What can hang from each mark:
K290: K653 K688 K974
K45: K290 K530
K688: K290
K75: K290 K530
K653: K290
K974: K290
K530: K45 K75

Known rows, with every way that one mark hangs from another:
K290{K653 K688 K974}: [  7.5 -10.8 -15.8 -28.6  -1.0  14.3  -7.5  15.4  21.1  33.8 -15.7  61.2
 -29.7 -11.6   4.7]
K75{K290{K688 K974} K530{K45}}: [ 26.4 -30.4 -46.5 -22.1  35.9   5.7 -26.0 -54.5  27.6  64.0 -32.6  37.8
 -22.2 -34.6  -4.0]
K45{K290{K653 K688} K530{K75}}: [  0.8 -21.5  -3.4 -21.4  44.4   0.8  17.4 -23.8  48.2  50.6 -11.2  54.0
  -4.9   7.4  50.5]
K653{K290{K688}}: [ 19.9 -16.7 -20.2 -13.6  -5.2  23.4 -26.1 -22.8  10.0  23.3  -1.7  28.9
 -11.5 -13.4  38.5]
K290{K688}: [ 20.9  -1.7 -17.4  -3.5 -13.2  23.0  -8.5 -16.8  12.8  23.5  -6.7  14.0
 -28.4  -0.8  16.0]
K75{K290{K688} K530}: [ 18.6 -13.6 -33.0  -3.6  12.8  11.9 -23.5 -57.3  22.3  49.6   1.5  38.3
 -14.4 -29.7  26.0]
K974{K290}: [ 17.3 -11.9 -17.6 -18.4  -3.6  13.3  -5.7 -34.2  16.0  27.7 -19.7  19.7
  -1.2 -14.0  34.4]
K290{K653}: [ -2.2  12.7 -25.8 -26.4  -4.9  12.7  -7.3  -6.7  18.4  20.3  -8.4  43.5
  -4.5  -8.0  18.9]
K688{K290{K653 K974}}: [  0.1  -3.7   1.8 -41.7   3.7  -0.4 -20.8  -1.8  18.0  41.0 -16.8  66.4
  -0.8 -15.2  17.3]
K530{K45 K75{K290{K688 K974}}}: [ 28.1 -44.5 -19.4 -36.1  34.3  12.8 -10.5 -40.4  34.2  64.8 -46.8  49.0
 -25.3 -24.2  19.9]
K530{K45 K75{K290{K653 K974}}}: [  5.0 -30.4 -27.2 -58.5  43.5   0.9 -10.3 -31.0  38.9  62.5 -46.1  78.6
  -1.0 -32.1  23.4]
K653{K290}: [ 11.1  -7.6 -24.0 -16.1  -0.5  14.2 -23.2 -28.7   2.9  21.7  -8.6  28.2
   6.0 -11.7  38.9]
K530{K45{K290}}: [ 20.3  -7.9 -26.1 -21.9  22.3  -1.1 -11.2 -41.4  20.9  31.2 -33.4  13.5
 -10.8   8.5  27.1]
K45{K290{K653 K688 K974} K530}: [  3.9 -23.7  -5.9 -21.6  32.5  -6.4   9.8  -1.4  34.8  46.1 -13.9  56.8
 -17.3  14.4  24.3]
K45{K290 K530}: [  9.0  -7.3 -12.7  -0.2  23.8  -6.8  10.3 -41.4  19.7  35.8 -13.3   8.4
   1.3  26.0  36.5]
K688{K290{K653}}: [ -2.3  10.1  -5.2 -38.9  -1.9   5.0 -21.5 -17.6  20.2  31.1  -0.5  51.3
   4.2 -15.7  32.3]

Rows:
[  1.5 -37.7 -11.7 -33.8  39.8   4.5   9.9 -23.6  46.1  67.5 -20.7  75.3
  -6.8 -16.1  32.3] : K45{K530{K75{K290{K653 K688 K974}}}}
[ 12.3 -25.1 -51.6 -43.4  41.5   4.3 -26.4 -39.0  38.6  62.5 -26.5  68.7
 -16.1 -43.5  -1.1] : K75{K290{K653 K688 K974} K530{K45}}
[ 11.1 -15.1 -19.3 -36.3  -0.8  22.6 -10.1 -11.7  34.6  29.6  -7.2  51.7
 -11.5 -24.6  35.8] : K974{K290{K653 K688}}
[  4.2 -17.4 -33.9 -55.6  37.0   8.2 -12.8 -46.9  42.6  53.6 -31.3  60.9
   5.3 -31.5  37.9] : K530{K45 K75{K290{K653}}}
[  2.5  -3.0 -61.1 -40.6  39.5   1.5 -27.3 -60.5  37.0  51.2 -17.0  52.0
   9.0 -41.1  14.8] : K75{K290{K653} K530{K45}}
[  6.8 -17.4  -1.7  -3.9  42.4  -9.4  20.2 -45.0  27.3  48.9 -24.4  21.5
   9.1  17.9  49.1] : K45{K290 K530{K75}}
[  5.0 -14.0 -19.0 -46.8  46.0  -2.2  -2.7 -29.1  39.8  44.6 -37.2  56.3
   0.1  -9.2  41.5] : K530{K45{K290{K653}} K75}
[  2.0 -34.5   4.8 -26.9  50.0  -5.3  18.3  -6.1  42.8  61.1 -25.5  69.8
 -12.2   7.3  36.0] : K45{K290{K653 K688 K974} K530{K75}}
[ 20.8 -30.3 -14.6 -17.1   1.8  16.4 -23.7  -6.5   4.8  32.0 -17.6  45.2
 -17.0 -13.4  23.7] : K653{K290{K688 K974}}
[ 20.2 -27.5 -27.2  -6.2  20.4   7.0 -20.8 -41.4  19.7  58.9 -15.1  54.8
 -22.6 -31.4  11.5] : K75{K290{K688 K974} K530}
[ 18.4  -5.4 -40.4 -12.8  42.7  -7.8 -16.5 -59.4  20.9  43.0 -29.2  17.9
  -2.0  -9.8  14.4] : K75{K530{K45{K290}}}
[ 15.9 -43.8  -5.9 -14.1  34.9   5.7  10.2 -39.8  33.1  68.8 -26.0  44.9
 -12.5  -5.8  29.8] : K45{K530{K75{K290{K688 K974}}}}
